Each row was made from one walk, in order. Every step used is in the known rows, and no mark comes twice. Write each row's walk.
(in the rows, 128 means zero)
Known rows
V -> E: [161  56 110 136 172 162 130 123 110 141 128 137 136 136 103 118 127 154
 115 136 152 145 143 112 127 130 143 113 141 165 117 127 132 118]
V -> N: [117  71 128 135 150 140 117 125 142 139 131 143 135  91 127 122 110 125
 101 127 149 144 142 135 123 126 125 109 149 158 117 113 132 190]
N -> V -> W: [137 117 132 148 193 130 116 178 133 116 156 188 127 161 117 103  87 113
 108 141  96 149  91 102 116 136 153 107 183 113 115 115 157 125]
E -> V: [112 109 118 128 143 144 134  99 145 133 121 118 132 130 116 123 140 137
 116 132 113 155 113 150 115 127 129 139 155 113 137 122 136 124]
T -> C: [ 75 134 113 133 121 132 130 119 140 111 107 163 137 120 129 144 150 152
 123 114 125 118 133 131 127 143 145 125  81 133 150 125 109 112]
P -> W -> V: [128 126 128 127 100 153 114 235 124 142 102 172  82  53 124 110 143 114
 123 126 103 143 141 127 101 148 162 127 135 140 121 136 141 132]
J -> W -> V: [141 142 140 116 137 170 121 223 109 137  95 128 109 108 125 172 194 143
 118 123 121 143 137 128 105 151 136 139 110 142 115 129 107 145]
P -> W -> V -> C -> T: [113 118 157 133 109 157 145 249 165 187  78 174  90  53 127 109 138 121
 130 184  71 171 166  88 130 142 173 105 127 152 100 168 130  76]
N -> V: [117 136 139 146 136 125 118 173 161 104 155 151 121 126 124 126 127 111
  99 131 114 133  77 117 129 137 134 127 172 112 126 128 141 119]
W -> V: [136 131 131 117 124 148 115 222 119 127 100 121 122 127 136 115 128 133
 125 131 121 138 136 133 116 136 123 132 113 141 117 132 129 139]
Q -> V -> W -> J: [169  91 128 103 172 144 122 133  87 162 123 168 130 158 127  36 115 126
 142 144 117 130 140 108 135 153 178 113 140 134  85 116 123 169]
J -> W -> P: [137 146 143 114 135 144 114 106 111 134 115 128 102 111 111 157 179 145
 111 130 119 140 127 119 102 151 186 135 183 137 116 124  93 141]
U -> Q -> V: [156  96  80 108 128 139 140 106 147 158 132 162 117 169 152 149 124 121
 163 121 137 110 105 129 130 163 123 132 128 120 112 142  88 101]
P -> W -> J: [125 129 123 130  88 146 112 202 126 140 111 159  83  48 130  67 169 106
 125 124 105 127 131 126 115 151 195 116 165 144 129 138 144 157]
V -> Q -> U: [173  85 136 141 184 111  93 114 144 112 106 190 109  85 134 123 128 163
 156 155 131 154 162 139 149 108 111 165 161 121 112 184  97 176]
V -> Q: [149 100 135 134 148 122 105 138 153 139 138 157 135 103 139 130 128 147
 161 154 128 149 145 125 141 125 143 107 143 129 118 156 119 192]
C -> V -> Q: [169 110 150 132 141 106 113 111 134 177 194 174 155 111 126 129 130 157
 178 161 117 185 184 128 166 129 132 100 150 146 103 145 103 210]
T -> C -> V -> Q: [120 121 133 136 133 111 115 106 148 155 171 205 164 102 126 146 150 179
 169 149 112 174 190 132 165 143 149  99 103 148 126 141  86 186]
T -> C -> J -> W -> P: [ 83 161 134 119 131 141 129  86 106 124 106 138 129  45  79 193 189 155
 126 142 109 131 117 116  74 171 186 143 138 152 135 108  63  88]
C -> J -> W -> V -> N: [130  94 146 117 163 174 129 207 105 150 114 123 133  16  92 179 159 130
 109 148 134 160 133 137  71 154 119 127 123 190  97  98  99 168]
Q -> V -> E: [174  32 110 115 177 148 136  64 106 160 149 159 139 139  96 111 126 156
 130 140 155 139 152 102 139 142 143 118 131 155  99 126 103 125]
N -> V -> Q -> U: [157  97 150 158 189 106  83 160 175  85 137 212 107  83 126 125 124 143
 128 158 119 161 109 126 146 117 115 160 204 108 112 186 109 168]
E -> V -> C -> J: [ 95 102 127 133 152 134 147  86 187 149  97 123 156  63  69 146 117 128
 132 178 117 171 108 126 112 137 141 125 143 110 117 144 142  72]
U -> Q -> V -> W -> P: [184  84  83  98 172 145 117  88 114 174 125 192 116 202 137 103  75 130
 162 138 117 138 113 109 107 174 189 115 200 134  90 125  94 106]
T -> C -> J -> W -> V: [ 89 160 130 120 133 163 139 203 105 122  88 138 130  45  94 206 204 154
 129 134 110 131 128 134  75 172 137 144  61 159 131 110  76  91]
V -> C: [108 113 127 131 137 123 128 128 185 142  95 151 140 118 113 135 120 134
 126 155 136 146 143 107 155 133 154 106 119 114 113 161 147 112]
C -> T: [128 136 159 125 129 135 155 145 110 164 136 102 128 135 146 121 132 129
 136 161  87 137 139 109 132 117 110 132 126 155 119 125 100  87]
Q -> V -> N: [135  46 128 116 155 135 127  63 143 159 149 167 137  91 121 115 104 128
 114 134 156 136 147 128 137 139 124 111 137 151  93 113 109 195]
U -> Q -> V -> W: [183  78  76 109 179 145 139 107 121 172 132 199 125 206 145 127  91 124
 173 128 120 125 117 115 118 163 141 110 133 127 102 126 107 100]
U -> Q -> V -> C: [137  79  84 113 134 140 142 102 204 172  99 188 126 156 137 152 115 123
 161 143 144 129 117 105 159 166 148 107 124 109  92 180 108  86]

Which walk is each row?
[141 124 142 135 182 132 102 160 126 118 145 183 121 159 108  82  73 117
  98 147  93 164  86  96  98 147 197 111 244 123 106 117 147 130]  N -> V -> W -> P
[182  69 124 131 166 146 139  98  89 183 188 149 158 142  91 117 132 161
 132 147 140 182 182 116 151 133 131 104 143 179 107 116 118 131]  C -> V -> E
[118 137 152 117 142 136 129  98 147 150  95 132 131  40  65 182 161 134
 124 179 120 159 124  94 101 163 196 125 171 134  99 150 100  87]  V -> C -> J -> W -> P
[131 151 144 125 142 133 150 113  99 135 142 111 132  54  85 201 184 128
 139 143 117 133 115 121  88 147 124 141 114 141 121 109  94  98]  C -> J -> W
[141 123 135 136 172 150 104 241 126 118 135 166 125 155 129  43 113 110
 101 141  96 143  84 105 120 147 182 104 195 127 108 119 162 160]  N -> V -> W -> J
[165  55 106 136 144 188 116 229 104 151 108 179  90  61 101 102 140 139
 112 134 125 163 157 113  97 150 178 113 152 180 116 135 144 125]  P -> W -> V -> E
[109 130 138 125 148 155 117 210 127 133  96 169 140  20 103 202 199 177
 166 159 109 151 142 128  88 172 155 124  79 163 119 135  68 156]  T -> C -> J -> W -> V -> Q
[191  22  62 112 168 169 139 100 126 173 132 169 129 179 130 139 121 147
 153 130 158 129 119 111 129 161 136 113 142 159 105 142  92  88]  U -> Q -> V -> E
[185 111 160 124 194 141 103 194 106 122  90 166 109  14  98 189 180 166
 164 176 117 169 155 140  96 137 108 181 137 151  93 168  66 156]  C -> J -> W -> V -> Q -> U
[134  95 115 129 196 151 134 101 117 147 118 157 139 169 107 102 102 136
 123 139 101 168 122 138 100 130 149 118 160 114 124 107 153 128]  E -> V -> W
[156 116 123 118 166 153 118 194  92 142 111 143 128 156 131  46 113 128
 133 138 114 141 135 119 121 141 180 105 153 144 108 117 147 163]  V -> W -> J
[110 119 161 132 139 132 155 141 168 174 102 128 138 125 133 129 123 133
 136 185  96 157 154  87 160 123 140 109 117 140 102 161 118  70]  V -> C -> T
[122 132 127 124 156 141 126 160  91 163 140 195 156 157 121  60 145 160
 138 136  98 165 182 125 142 158 185  98 112 160 117 101 114 159]  T -> C -> V -> W -> J
[119 115 133 126 131 148 118 225 175 142  67 145 132 115 123 119 119 136
 120 152 133 162 143 114 142 140 151 113 109 124  99 168 150 122]  W -> V -> C
[ 86  93 129 134 140 130 128  90 139 162 166 195 163  90 114 137 131 155
 111 124 136 171 185 143 149 140 132  98 106 177 126  97  97 182]  T -> C -> V -> N
[157 116 131 119 175 135 106 111  98 140 119 156 125 163 114  80  79 138
 124 148 108 158 136 110  99 140 196 116 199 137 107 115 133 136]  V -> W -> P
[176 128 148 116 170 119 116  88  79 178 178 175 143 167 102  79  85 143
 139 158  98 192 177 111 126 141 185 107 201 152  95 106 117 150]  C -> V -> W -> P
[139  84  91 109 137 130 149  96 187 174 112 165 144 101 105 174 103 116
 179 168 139 127 100 101 131 174 134 120 117 123  88 162  95  47]  U -> Q -> V -> C -> J
[172  78 127 118 179 191 136 203  73 148 115 113 134  60  67 180 181 161
 125 157 137 160 135 112  72 157 137 129 117 193 100 113  96 103]  C -> J -> W -> V -> E
[139  95 119 120 182 171 118 163 112 146  98 132 133 161 122  40 128 136
 122 146  99 163 117 140 105 140 179 116 179 126 119 114 156 160]  E -> V -> W -> J
[127  77 112 136 160 151 141  89 104 166 165 187 163 135  88 133 152 185
 125 133 134 173 189 117 150 143 146 100  99 183 129 111  98 114]  T -> C -> V -> E
[121  90 131 119 142 117 138  72 186 160 112 177 139 117 107 127 117 132
 139 158 144 138 149  97 169 144 154 113 109 108  90 163 120 115]  Q -> V -> C
[147  66 123 150 180 155 119 168 140 116 158 160 128 135 101 117 122 137
  90 135 134 154  91 102 125 138 145 108 185 148 119 129 147 113]  N -> V -> E
[113 131 145 128 153 134 148 115 155 149 107 138 143  41  73 206 174 131
 136 166 125 150 129 103 118 154 150 120 109 129 104 143 114  82]  V -> C -> J -> W
[179  87 136 145 154 135  78 221 139 125  85 233  65  12 131 110 143 152
 151 159 106 171 174 137 116 126 149 160 168 135 108 192 111 180]  P -> W -> V -> Q -> U
[177 125 141 115 160 140 118 171  76 182 165 162 146 165 120  43 125 137
 145 147 103 175 176 121 146 145 167  98 154 156  95 107 134 175]  C -> V -> W -> J
